What can hang from each mark
fepi: defel dife lelib zaki
zaki: pimusat
pimusat: defel dife zaki
defel: fepi
zuvin: lelib
lelib: fepi
dife: pimusat
meton: lelib

Each row was made from one small tree. The marks that hang from a mark follow it in brackets, in alphabetical order. Every link used is in the known rows. Write each row's tree.
Known rows
pimusat{defel{fepi} zaki}: [-11.2 -20.8  -4.1   3.2 -38.7 -12.4  -8.3  32.7   8.5  18.0  18.1   2.7
 -10.2  -4.9 -19.1 -24.2   7.4 -11.4  39.0 -16.6 -18.3  13.8 -29.8  13.6
 -12.7]
zaki{pimusat}: [  9.8  -3.6   1.1 -18.5 -18.8   7.6 -10.8   2.8   1.6  -1.4  -5.5  20.1
  -9.0  -0.3 -17.5 -10.7  21.2   7.5  26.3 -21.1   1.8 -14.2  -4.4   0.7
  -5.1]
pimusat{defel{fepi} dife}: [-18.0 -17.3   7.6  16.1  -6.3  -2.7  -4.4  41.0  11.8  18.6  16.8  -1.5
 -15.1  -6.2  -8.9   1.3   9.0  -6.9  25.7 -39.3 -21.0  24.0 -42.7  21.8
  -1.7]
zuvin{lelib{fepi}}: [ 21.8  -0.7  12.0  -9.3  -6.4  21.8 -13.7  -8.2  -6.0 -29.9   8.1  22.1
 -19.6  14.8 -20.2 -35.0  14.6   1.6  32.5 -28.6  15.1 -18.1 -16.0  22.5
  -6.0]
pimusat{defel dife}: [-21.4  -7.0   1.5  10.9  -0.2 -17.0  -5.3  53.7  17.0   7.7  20.9  -4.0
 -16.6  -8.0  -6.9   3.5  -5.2  -8.1  23.9 -45.9  -2.0  27.6 -25.1   8.2
  -0.6]
defel{fepi{lelib}}: [  2.1  -2.1  -3.6   6.3 -36.3  17.5   3.3 -20.1  13.5  18.3   2.5  15.5
 -10.3   4.5  -9.1  -1.1   5.9   1.6  25.7   6.6 -38.4 -14.9 -27.1  22.6
  -7.3]
lelib{fepi{zaki}}: [ 13.1   4.5  12.4  13.7   0.0   5.4   1.4 -28.2  13.0 -23.0  19.3   8.7
   0.0   9.1  -9.8   5.4  -9.3 -12.5  24.5   3.9  -9.6 -21.1 -31.2  24.8
  14.4]
fepi{defel dife{pimusat} lelib zaki}: [ 14.7  20.3 -35.6   6.2 -10.1 -34.4  40.7   4.0  47.1  24.9  12.7 -10.1
  12.7  24.1  20.4   8.1 -70.2  15.0 -22.9  23.0  -8.7 -58.5  14.0 -11.0
  -5.7]
lelib{fepi{defel dife{pimusat} zaki}}: [ 17.6  10.6  -7.2   9.9   8.4  -0.4  15.1 -33.1  27.6  -8.6   8.0   2.5
   0.6  21.3   3.6  -0.6 -26.2   9.6   0.9  10.6  -3.2 -37.0 -10.6  20.2
   9.6]
meton{lelib{fepi{zaki}}}: [ 31.7   0.1  27.9   4.3   7.6  14.3  -9.0  -8.4  -5.8 -28.8  13.9   9.4
  -5.9   7.1 -11.3  -5.0  14.2 -13.5  16.9 -18.7  12.9 -30.4 -17.0  25.9
   7.4]
meton{lelib{fepi{defel dife}}}: [ 22.2   9.1  14.8  -4.1  -1.2  13.4  -7.5 -10.5  -1.5 -17.4  -3.6   6.2
 -10.2  12.8 -10.7 -16.0  13.3   7.6  12.5 -23.8  21.9 -21.3  -3.9  25.6
   0.4]
zaki{pimusat{defel{fepi{dife lelib}}}}: [ -1.6  -0.4  -1.3  -3.3 -36.9  -5.4  -5.3  31.8  -3.4  16.0  -2.7   2.4
 -12.6   3.2 -23.1 -19.5  19.7   2.1  17.7 -24.7 -10.5  -8.1 -27.8   7.5
  -0.9]
pimusat{defel{fepi} dife zaki}: [-23.2 -27.2   2.3   3.5 -13.9 -23.4   0.3  42.7  17.5  20.6  15.7 -11.3
   1.7  -9.8 -11.9 -24.3  -3.4   3.0  37.4 -32.3 -14.2  27.2 -43.4  23.9
  -9.5]
defel{fepi}: [  7.6 -15.5   4.1   4.4 -23.8  28.5  -6.3 -20.6   7.4  14.0   3.8  23.3
 -10.9   1.7  -9.1   1.4  20.2   0.0  30.9  -0.7 -34.6 -12.6 -24.2  23.9
 -11.1]
defel{fepi{dife lelib zaki}}: [  5.9   0.3  -3.5  16.1 -30.6 -11.0  22.1  -0.4  16.6  25.3  11.5  -8.6
  16.9  11.6  -1.4  -1.7 -28.8   4.5   7.1  20.4 -38.1 -42.5 -37.6  21.6
  -3.8]
lelib{fepi{defel dife zaki{pimusat}}}: [ 12.7  11.5   2.4   3.6  -6.3  -9.3  11.7 -20.1  13.7  -7.1   1.1  -2.8
  12.4  20.7  -8.6  -6.7 -17.8  10.8   9.1   0.4   4.2 -28.5 -23.5  17.5
  10.2]
pimusat{defel{fepi{lelib}} dife zaki}: [-26.9 -17.6  -2.8   5.4 -22.3 -31.3   6.9  43.0  21.4  23.6  14.8 -17.0
   2.3  -7.6 -11.9 -26.0 -13.2   3.6  33.8 -27.1 -16.9  25.6 -45.3  23.5
  -6.9]
zaki{pimusat{defel{fepi{lelib}} dife}}: [ -7.6  -8.4   5.7  -3.4 -18.3  -5.3  -4.0  33.4   2.2  14.5  -1.8   1.6
  -9.6  -2.2 -19.3 -13.9  20.8   4.6  21.8 -37.8  -9.5   6.8 -36.1  13.0
   1.3]
meton{lelib{fepi{dife}}}: [ 21.2   8.3  19.6  -1.0   0.8  12.2  -9.9  -6.4  -5.7 -23.6  -0.3   2.6
  -9.9   8.0 -13.6 -20.6  14.9   5.1  14.6 -22.0  17.8 -25.7 -12.4  32.4
   4.5]
dife{pimusat{defel{fepi} zaki}}: [ 10.7 -18.9 -18.4  -0.7  -5.8  10.5  -4.0   1.8  25.2   8.5  14.6  19.2
 -30.4  -1.4  -1.2 -17.9   9.2  -1.0  16.8  -4.8 -22.1 -16.2   0.5  13.4
  -9.4]

Which tree is each row?
[ -1.0  22.5 -46.6 -12.0 -25.0 -26.2  28.8  -7.0  47.3  26.3  -8.2  -5.2
  -3.2  18.5  10.8 -20.0 -50.4  36.7  -6.5  13.4  -0.6 -32.1  26.0  -2.5
 -14.6] | fepi{defel dife{pimusat{zaki}} lelib}
[ 27.6   5.0  23.6   5.2   6.3   3.4  -2.8  -0.6  -4.7 -23.9   9.5  -2.3
   1.9  10.2  -9.9 -13.0   2.3  -3.3   9.5 -15.5  15.7 -37.7 -18.7  28.7
   6.8] | meton{lelib{fepi{dife zaki}}}
[ -9.5  -6.1  -3.5  16.4 -32.6  -2.7  -7.1  39.1   3.9  21.2  15.0   0.1
 -19.2   1.7 -14.6  -6.7   7.5 -10.3  19.6 -20.5 -22.4   2.8 -30.5  14.4
  -5.3] | pimusat{defel{fepi{dife}}}
[  9.1   8.9  -9.7  -4.6 -16.0 -29.3  27.5  10.8  29.9  18.1   9.7  -0.1
  19.2  14.6   3.4  15.6 -38.6   2.2   3.1  -5.5  -0.7 -24.8  -8.3 -15.3
  -2.3] | fepi{defel lelib zaki{pimusat{dife}}}
[  1.0   6.2 -23.5   3.8  -4.6  -9.4   4.7  22.1  23.8   9.7   7.5  -1.7
 -18.5   5.7   2.4 -13.6 -19.0  15.0  -1.9  -6.7  -6.5 -28.6   7.2   8.7
  -5.4] | fepi{dife{pimusat{defel}}}
[ 14.7   5.8   5.6   9.8  -2.4   6.8   4.5 -33.9  18.7 -14.1  14.6  14.3
  -0.8  15.4  -5.4  11.9 -11.1  -8.9  20.8   1.3  -3.7 -15.1 -19.0  14.9
   9.2] | lelib{fepi{defel zaki}}
[ 17.1 -10.4   1.5  -7.2   1.6 -13.3  13.3   9.6  21.2  12.0  11.9  11.6
  18.1  10.6   3.3  18.5 -18.6   0.1  10.4 -16.3   5.1 -21.4  -4.7 -14.1
  -7.6] | fepi{defel zaki{pimusat{dife}}}
[ -3.3  -9.5   1.1  22.7 -27.4 -11.5   0.0  44.8   5.3  21.1  25.3  -4.5
  -7.5   3.9 -10.7   1.0  -5.1 -18.7  14.5 -14.1 -24.7  -9.2 -36.9  11.0
  -2.8] | pimusat{defel{fepi{dife zaki}}}
[-26.6 -16.4  -3.7  -1.7  -7.7 -37.6  -0.5  55.5  22.6   9.9  20.2 -13.8
  -0.1 -11.6 -10.1 -21.9 -17.2   1.2  35.7 -39.2   4.9  30.8 -25.6  10.5
  -8.3] | pimusat{defel dife zaki}
[  0.9  10.7  -8.1   6.2  -2.7  -1.6   1.4 -18.9  19.3 -14.6   2.5  -2.7
 -14.7  10.0 -10.2 -26.8  -8.9  14.0  14.7  -0.4  -3.4 -17.3 -18.7  33.7
  10.9] | lelib{fepi{dife{pimusat{defel zaki}}}}
[-18.6  -6.1 -13.9   5.2 -48.9 -31.1   4.8  41.2  13.8  26.2  13.3 -15.3
  -2.2   0.4 -17.3 -33.9 -14.7   0.0  27.9  -7.9 -18.7   4.3 -33.1  16.0
 -10.2] | pimusat{defel{fepi{dife lelib}} zaki}
[ 29.2  -3.1  11.1  -6.4  -3.0  14.5  -4.4  -6.2  -0.5 -23.6  14.7  21.3
  -8.7  21.3 -13.3 -23.0   0.5  -3.7  24.7 -23.9  17.2 -25.9 -13.6  12.7
  -7.2] | zuvin{lelib{fepi{defel zaki}}}
[ 32.8   1.3  23.3   1.4   5.7  15.5  -6.6 -12.5  -1.1 -22.6  10.4  13.8
  -6.7  11.7  -8.2  -0.5  13.1 -10.9  14.9 -20.6  17.3 -26.2  -8.7  19.5
   3.4] | meton{lelib{fepi{defel zaki}}}
[  7.8 -12.3 -22.3   0.4 -11.6   5.1   0.5   1.9  28.2  10.9  13.8  15.4
 -30.3  -0.3  -1.5 -19.1   2.2  -0.3  14.3  -0.8 -24.1 -17.4  -0.4  12.6
  -7.3] | dife{pimusat{defel{fepi{lelib}} zaki}}
[  4.8   2.6 -16.3   6.7 -25.6   9.9  14.4 -18.7  22.4  23.8  -3.7   3.7
  -8.7  10.0   0.0 -13.4  -8.9  19.8   5.6  16.0 -38.2 -37.1 -18.6  27.6
  -6.6] | defel{fepi{dife{pimusat} lelib}}
[ 28.9   5.9  19.2   2.2   4.5   4.8  -0.3  -4.5  -0.4 -17.6   6.1   1.6
   1.3  15.0  -6.9  -8.5   0.9  -0.2   7.3 -17.5  19.7 -33.5  -9.9  22.2
   3.2] | meton{lelib{fepi{defel dife zaki}}}
[  2.5  14.1  -6.6  10.3  -0.3   5.5  -0.4 -19.3  17.4 -15.2   3.2   0.3
 -20.2  11.2  -9.0 -18.1  -4.6  10.9  10.7  -2.8  -5.6 -18.3 -18.0  33.0
  13.3] | lelib{fepi{dife{pimusat{defel}}}}
[  7.8 -12.0 -22.9  -4.4  -1.3   0.5  -4.6  10.9  28.8   1.3  17.5  17.3
 -31.6  -3.0   0.0 -16.4  -0.6  -2.2  15.5  -9.3  -9.1 -13.6  13.2   3.5
  -8.2] | dife{pimusat{defel zaki}}
[ -4.9 -15.0   9.7  -4.5 -12.3  -0.1  -8.6  32.8  -0.5  12.7  -0.9   5.1
 -10.0  -3.5 -19.4 -13.1  27.5   4.0  24.2 -41.4  -7.6   8.1 -34.9  13.3
  -0.5] | zaki{pimusat{defel{fepi} dife}}
[  0.1  21.5 -16.0  13.8 -25.0 -48.5  33.0  26.8  28.0  14.4  20.5 -26.1
  26.9  13.3   4.8   0.4 -70.2   4.6  -5.2  19.8 -12.5 -50.9 -17.8   1.2
   1.4] | fepi{dife lelib zaki}
[ 14.5  -8.0   5.2   7.8 -30.3   4.3  11.5  -9.1   8.7  17.5   9.6   8.8
   8.3   7.7  -8.8   2.3  -1.4  -6.2  17.1  10.6 -37.3 -35.5 -38.4  15.9
  -1.7] | defel{fepi{lelib zaki{pimusat}}}
[ -0.7  25.2 -34.2   0.0 -17.6 -18.9  21.8   0.5  35.8  12.2  -0.8  -8.4
 -10.1  10.8   6.3 -16.6 -41.4  26.8  -7.6  13.6 -12.5 -42.4   8.9  10.0
  -2.6] | fepi{dife{pimusat} lelib}
[  8.1   1.2  17.5  11.7   3.6  -3.9   0.3  -6.5   6.8 -20.2  15.5   0.7
   1.2   7.1 -15.4  -2.4  -0.9 -10.2  21.8 -13.6  -3.3 -12.3 -42.6  24.6
  19.5] | lelib{fepi{zaki{pimusat{defel dife}}}}
[ 25.6   1.6   7.2  -4.9  -4.2   3.2   1.7   1.7   0.6 -18.7  10.8   9.1
  -0.8  24.5 -12.0 -30.7 -11.3   6.7  17.0 -21.0  20.1 -33.4 -14.9  15.5
  -7.5] | zuvin{lelib{fepi{defel dife zaki}}}
[ 30.5   4.1  25.8   0.0   4.8   3.3  -4.0   1.3  -9.3 -24.0   4.3  -2.3
   3.2  10.7 -13.7 -17.9   9.7   0.1   8.7 -19.2  18.8 -39.7 -20.1  27.6
   8.5] | meton{lelib{fepi{dife zaki{pimusat}}}}
[  0.0  17.4  -6.4   2.3 -11.9   4.0   3.2 -31.1  18.8  -6.3  -5.5   3.5
  -6.4  17.3  -8.9 -10.1 -10.5  18.2  17.9  -3.6   3.5  -8.5 -12.3  23.8
   4.6] | lelib{fepi{defel dife}}
[ 12.1   1.1  17.6   6.8   6.6   1.2   2.6 -22.3   8.9 -22.5  11.0   4.3
   6.2   8.3 -12.9  -1.8  -2.5  -3.0  22.7  -7.0  -3.6 -19.4 -38.2  26.4
  17.6] | lelib{fepi{zaki{pimusat{dife}}}}
[ 26.4   4.2  19.3  -4.5   0.3  24.6 -13.5 -18.2  -2.3 -22.5   0.3  18.5
 -18.2   9.7 -12.0  -8.1  25.4  -2.8  20.0 -27.0  19.3 -14.1  -2.6  22.6
   0.6] | meton{lelib{fepi{defel}}}
[ 11.7   9.6  -0.7  18.9   7.7  -7.0   9.9 -11.1  19.2 -15.4  17.6  -6.3
  -4.0  14.3  -3.5  -7.3 -22.6  -0.8   3.3   6.5  -9.1 -35.9 -26.9  27.6
  17.2] | lelib{fepi{dife{pimusat{defel}} zaki}}
[  9.1  12.7  -0.1  10.7  -4.4  -8.8  13.5 -22.8  20.1  -6.8   8.8  -3.4
  10.0  20.0  -3.6   0.6 -28.5   6.2  10.1   5.7   0.1 -25.6 -21.1  19.2
   8.3] | lelib{fepi{defel dife zaki}}
[ -7.2  -7.9   5.4  -8.5  -8.1 -10.0  -9.1  42.2   3.1   4.7   2.4   3.7
 -11.1  -4.9 -17.9 -11.2  17.4   3.2  23.4 -46.2   5.8  10.3 -22.3   3.9
   0.7] | zaki{pimusat{defel dife}}
[  1.0 -14.1   4.9  21.7 -25.9  -0.6  -6.0  37.1   4.0  15.8  29.1   7.4
 -15.5   0.8 -12.0   9.0   6.8 -29.1  21.7 -16.9 -27.2  -2.0 -35.0   8.0
  -2.2] | pimusat{defel{fepi{zaki}}}
[ 28.3  -4.4  15.7  -3.2  -1.0  13.1  -6.7  -2.3  -4.8 -30.2  18.2  17.3
  -8.2  16.6 -16.4 -27.5   2.0  -6.7  27.2 -22.3  12.9 -30.2 -21.8  19.3
  -2.9] | zuvin{lelib{fepi{zaki}}}
[ 18.7 -14.4 -11.9  12.3   3.5  18.6  -2.5   4.9  22.1   7.2  21.9  23.0
 -34.2   2.3   3.4   5.1   9.0 -13.8   5.0  -5.1 -28.6 -27.1  -3.1   8.8
  -2.1] | dife{pimusat{defel{fepi{zaki}}}}
[-21.9  -8.1   2.3  17.9 -15.0 -10.7   2.1  41.5  16.1  21.6  15.3  -7.2
 -14.4  -3.9  -8.9  -0.2  -0.9  -5.8  22.0 -34.0 -23.8  22.5 -44.8  21.2
   0.7] | pimusat{defel{fepi{lelib}} dife}
[  9.2  -0.6  -0.9   9.0 -32.6 -11.4  20.8   2.0   9.7  25.0   3.6  -8.5
  19.2  12.5  -6.7  -8.9 -18.5   9.1   6.3  14.9 -33.4 -46.2 -40.6  19.9
  -2.0] | defel{fepi{dife lelib zaki{pimusat}}}
[ 11.4  -6.4   2.7  14.6 -28.8   4.7  13.4 -11.6  15.3  17.7  16.8   8.7
   6.4   7.3  -3.4   9.7 -11.7 -10.6  18.1  15.9 -41.7 -32.1 -35.8  17.4
  -3.5] | defel{fepi{lelib zaki}}
